Each row was made from one small tree. The marks that hang from a mark follow it in brackets, in alphabetical order. Every link used is in the known rows. Write each row's tree.
Known rows:
geka(bome(duse(lodez(nulip(modab)) sisu)) zasa): [ 32.9   1.2   6.5   4.7  14.8  -6.8 -35.2 -45.5  35.0  11.2   7.5  31.3
  29.7 -20.6   4.7   1.8  -7.1  24.4  -2.8   2.2]
geka(bome zasa): [  1.3  11.4  -8.9  21.9  -0.3  -3.1   9.0  -8.7   7.1  -6.2 -35.6   0.5
  10.8  -3.5  -4.5  13.1 -28.2  -4.1  -6.2 -17.5]
bome(duse): [  5.6 -10.4   2.3  -1.1   8.6  -4.1 -12.5   0.0  10.5   4.2   5.2  11.0
   1.3  -2.0   0.2   6.4  10.5  10.2  -4.2  -0.3]
duse(bome(geka) lodez(nulip(vuvosa(mado)))): [ 17.3  24.5   1.7  -9.3  12.0  17.6 -21.1 -31.4  26.6  19.7   0.9  12.1
   5.8  19.6   1.7  -0.2   2.6   6.3   1.6  29.7]
bome(duse(sisu(nulip)) geka): [ 16.9   6.2   8.5  -8.2  17.3  -8.7 -13.3 -21.9  28.8   5.9   8.8  25.7
   3.6  -1.5   2.5   3.1  23.3  13.0   9.8  -1.4]
bome(duse(lodez(nulip) sisu) geka): [ 28.1   2.6  11.6 -11.1  21.9  -7.3 -30.7 -46.8  45.0   6.2  17.9  36.1
  13.4 -13.1   3.2  -3.9  26.8  19.7   5.8   5.3]
lodez(duse(bome)): [ 19.5  -6.5  -0.8  10.1  14.8   2.6 -18.0 -35.4  20.1   8.2  -2.9   5.1
   6.0   0.7 -12.2   3.7  15.5   9.1  -5.6   8.1]
modab(nulip(lobi)): [ 12.4  12.1  -3.9 -11.0  11.9   5.4 -25.5   1.2 -10.8  14.7   8.0   5.0
   0.5 -11.8  12.5 -24.5  11.6 -13.6  14.5   4.1]
nulip(lobi modab vuvosa(mado)): [  5.2  18.4  -3.2 -20.8  -3.3  19.8 -25.1  27.0 -18.9  40.8   8.7 -10.0
  -9.1   5.3  15.8 -12.6 -12.6  -2.3   2.4  31.1]
nulip(vuvosa(mado)): [ -9.3  13.7  -6.4 -12.8  -6.5  19.6  -7.2  16.8  -7.0  19.7  -5.0  -4.3
  -6.0  19.6   5.6   8.5  -7.0  -2.0 -12.0  26.7]
bome(duse(lodez(nulip)) geka(zasa)): [ 14.4  15.5   7.2   3.4  19.4 -11.2 -11.2 -38.2  36.6   0.3  -6.3  29.5
  19.0  -6.6   5.1  -3.8   0.4  12.6   9.4 -12.7]
duse(bome sisu(nulip(lobi))): [ 36.5   9.1   0.1   0.1  18.8  -4.1 -24.0 -25.8  22.9  12.7   5.9  19.2
  -1.0  -8.4   0.9  -0.3  32.9  -8.3  24.1   9.6]
nulip(lobi modab vuvosa): [  9.2   8.0   5.2 -22.7   0.1   9.3 -25.4  14.4 -18.3  33.3   7.0  -9.1
   0.1  -5.2  12.6 -23.7  -6.8  -2.6   8.6  20.1]
lodez(nulip): [  0.1   0.9   2.1  -6.9   1.0   3.7  -1.8 -12.0   4.8   0.0   6.5  11.3
  11.7  -0.5   5.4 -13.3  10.9  -1.9   7.7   1.4]
duse(bome lodez sisu(nulip(lobi modab vuvosa))): [ 48.3  13.0  14.3 -21.3  18.1   2.7 -51.8 -33.3  21.0  34.7  28.2  17.9
   7.6  -7.0   9.8 -12.1  21.9   5.4  20.4  39.5]
sisu(duse(bome(geka) lodez) nulip): [ 38.6  10.1   9.6   7.7  22.2  -7.3 -16.5 -50.7  48.1   3.9   9.3  19.2
   9.5   2.6  -6.2   2.8  22.6  13.7  11.1  13.8]
duse(bome sisu): [ 22.5  -2.8  -4.5   9.1  10.5  -1.1 -16.9 -27.6  16.1   3.3  -2.1   5.3
   0.2  -3.3 -12.0  11.5  11.5   5.9  -1.1   5.9]
bome(duse(lodez(nulip) sisu) geka(zasa)): [ 22.8  15.0   5.8   1.6  22.1 -12.2 -21.5 -51.3  45.0   3.4  -3.9  36.3
  19.4 -14.1   2.4   1.3   9.6  16.5   6.3  -8.6]
duse(bome(geka) lodez(nulip(lobi modab vuvosa)) sisu): [ 45.2  18.6  11.6 -21.5  21.2   6.5 -49.6 -46.9  24.3  36.1  15.6  14.1
  12.4 -12.6   6.5 -27.0  12.2   9.1  19.7  26.8]
nulip(modab vuvosa(mado)): [ -5.8  12.2  -1.3 -18.0  -9.1  21.4 -14.8  21.2 -20.0  30.6  11.7 -12.5
  -3.1  17.1   9.4  -3.6 -20.9   8.9 -10.0  31.8]
lobi(nulip(vuvosa)): [ -7.2  12.5   4.6 -11.1   8.1   8.6 -17.0   8.3  -7.2  15.0  -0.2   2.8
  10.1   2.9  14.4 -17.8   5.0   1.8   1.0  22.5]

Which tree is each row?
[ 14.7  19.8  -4.6 -17.8   4.6  16.9 -22.1   7.7  12.9  33.8   2.5  12.4
  -2.6  10.0  15.3  -1.9  25.8  -9.4   5.0  38.8] | sisu(duse nulip(lobi vuvosa(mado)))
[ -8.1  21.1   1.2 -15.0   2.0  20.7 -23.9  25.1 -21.1  33.8  18.1  -6.2
   4.5  11.1  21.0 -19.0 -14.8  13.2  -2.9  38.6] | lobi(nulip(modab vuvosa(mado)))
[ 22.5   3.9   9.0 -29.7   8.4  16.1 -51.8 -20.4  20.8  36.9  38.2  26.9
  12.5   2.3  14.8  -3.1  14.0  26.4  -8.9  46.7] | bome(duse(lodez(nulip(modab vuvosa(mado))) sisu))
[  0.4  12.8  -2.5  12.7  13.1 -11.3   2.7  -9.4  14.9   1.0 -25.5   7.8
   4.7  -1.6  -2.9   6.6 -15.2   9.3   1.2 -23.5] | bome(duse geka(zasa))
[ -3.6  10.8   9.7 -16.7   5.4  10.3 -24.3  12.6 -20.4  25.8  16.1  -5.1
  13.4   0.2  18.4 -30.3  -9.1  12.7   3.6  27.2] | lobi(nulip(modab vuvosa))
[ 29.4   8.2   5.0 -12.3  18.1  -1.1 -29.4 -32.2  27.7  19.8  11.0  27.8
   5.0 -15.8   8.1  -9.8  43.0  -3.9  14.9  14.4] | lodez(duse(sisu(nulip(lobi))))
[ 49.2  26.6   6.8  11.4  26.0 -12.0 -25.5 -45.4  36.8  22.1   1.6  14.0
  12.5 -12.0   2.7 -12.6  -0.1  10.5  27.1   4.6] | sisu(duse(bome(geka(zasa)) lodez) nulip(lobi modab))
[ 34.1  22.4   3.9  20.0  22.8 -12.4  -7.8 -55.2  48.4   0.8 -12.1  19.6
  15.4   2.0  -7.3   8.2   5.5  10.5  12.5   0.1] | sisu(duse(bome(geka(zasa)) lodez) nulip)
[ 34.2  20.8   3.9  -1.1  28.4 -13.3 -31.9 -45.7  46.7  13.4  -6.4  38.7
  14.1 -25.4   8.5  -7.2  18.3   5.5  19.4  -9.4] | bome(duse(lodez(nulip(lobi)) sisu) geka(zasa))
[ 12.8  20.0   4.4  -2.7  14.5  10.1 -19.8 -47.9  10.0  28.1 -17.6   1.9
  27.5   7.1  -3.1 -23.9 -14.1  14.3   3.6   6.5] | lodez(duse(bome(geka(zasa))) nulip(modab vuvosa))
[ 34.2 -10.0   4.7   4.0  16.0  -6.9 -34.8 -33.4  42.9   3.2   6.3  28.0
   8.4 -17.1  -3.8  21.7  12.9  18.4 -13.6   9.9] | geka(bome(duse(lodez sisu)))
[ 31.7  19.8   7.8 -25.1   7.3  14.6 -41.9  -4.2  17.7  44.1  31.9  14.5
   2.5   2.6  20.9 -11.6  16.0   7.2   7.8  53.0] | sisu(duse(lodez) nulip(lobi modab vuvosa(mado)))
[ 27.0  -5.2  12.5 -10.1   6.6   2.1 -29.4 -35.0  22.7  15.2  35.4  16.1
  22.0 -12.0   7.8 -21.1  13.4  21.4   2.8  23.9] | sisu(duse(lodez(nulip(modab))))
[ 25.5  12.5  -1.6 -17.3  12.6  26.3 -44.9 -20.4   6.1  49.4  12.4   6.7
   8.7   5.9   8.7 -22.0  14.4   5.1   4.4  40.7] | lodez(duse(bome) nulip(lobi modab vuvosa(mado)))
[  8.3  20.6  -7.3  24.4  12.0  -7.0   9.3 -24.4  12.2  -2.5 -34.9  -4.6
   3.5   4.6 -12.4   7.2 -23.3   1.4   7.1 -21.7] | duse(bome(geka(zasa)))
[ 25.7  22.8  -0.5  15.3  24.1  -6.9 -10.7 -61.8  38.7   6.9 -20.9  20.3
  14.9   0.4 -10.7   6.4  11.6   8.4   9.3  -6.8] | lodez(duse(bome(geka(zasa)) sisu(nulip)))
[ 41.3   7.6   9.3 -20.5  19.8   9.2 -51.3 -37.6  15.9  43.2  16.6  14.6
  10.9  -5.1   5.0 -17.8  30.4   6.8  12.7  36.3] | lodez(duse(bome sisu(nulip(lobi modab vuvosa))))
[ 54.3   3.5  11.2  -1.6  21.7  -5.0 -40.5 -35.7  32.3  24.7  32.3  17.0
   8.8 -12.7   5.8 -13.1  25.6  11.3  22.0  28.2] | sisu(duse(bome lodez) nulip(lobi modab))
[ 23.3  -2.3   1.9 -12.3  15.5  14.3 -38.3 -55.8  26.4  23.0  -1.3  19.9
  21.0   1.5  -6.2  -7.1  34.4   7.7  -6.8  29.1] | lodez(duse(bome sisu) nulip(vuvosa))
[ 14.2  16.8  -5.2  23.3  19.1  -4.3  -2.8 -44.8  24.5   5.1 -33.7   1.9
   9.6   1.5 -15.1   4.3 -10.1   8.1  -0.6 -15.5] | lodez(duse(bome(geka(zasa))))
[ 31.4  17.1  -0.4  19.7  21.9  -7.0 -12.6 -63.4  47.6   1.6 -16.1  19.4
  22.8  -5.0  -8.5  -1.5   3.8  12.0   7.5  -2.8] | sisu(duse(bome(geka(zasa)) lodez(nulip)))
[ 23.4  13.5   3.8 -30.0  10.5  13.2 -44.9   9.8   5.1  46.6  26.9  19.1
  -2.8   2.5  20.5  -4.5  19.3   8.3   8.0  39.7] | bome(duse(sisu(nulip(lobi modab vuvosa(mado)))))
[  2.8  26.2 -10.1 -23.0   5.5  25.0 -33.1  17.7 -17.8  34.4   2.8   0.7
  -5.8   7.6  18.4 -16.1   4.5 -15.5   1.9  30.8] | modab(nulip(lobi vuvosa(mado)))
[ 43.7  -1.3  12.3 -24.5  17.5   6.2 -62.1 -31.1  29.2  36.2  19.5  29.8
  20.5 -22.9  14.6 -15.6  17.5  13.9   2.6  31.2] | geka(bome(duse(lodez(nulip(lobi modab vuvosa)) sisu)))
[ 35.8   7.3   5.6   3.8  18.3  -7.1 -34.7 -27.1  28.0  18.2   2.7  26.8
  23.2 -24.8  13.2 -12.5  -7.4   9.7  12.5  -2.9] | geka(bome(duse(lodez(nulip(lobi modab)))) zasa)
[ 35.1  -0.9  13.9 -22.6  14.5   7.0 -51.2 -18.1  21.0  33.4  17.5  23.1
  19.9 -15.3  17.0 -20.6   8.6  10.3   5.4  26.8] | geka(bome(duse(lodez(nulip(lobi modab vuvosa)))))
[ 12.0  15.0   1.1 -28.5   5.0  26.5 -39.0  -5.8  -1.7  48.6  16.6   8.3
   8.7   1.8  18.5 -28.6  11.8   2.7   2.6  39.0] | lodez(duse nulip(lobi modab vuvosa(mado)))
[ 18.7   6.5  -1.8  12.9  13.0 -10.0 -11.1 -25.6  31.7   0.1 -18.3  29.5
  17.0  -6.8   0.2  20.9   3.4   6.5  -0.7  -9.2] | geka(bome(duse(sisu(nulip))) zasa)
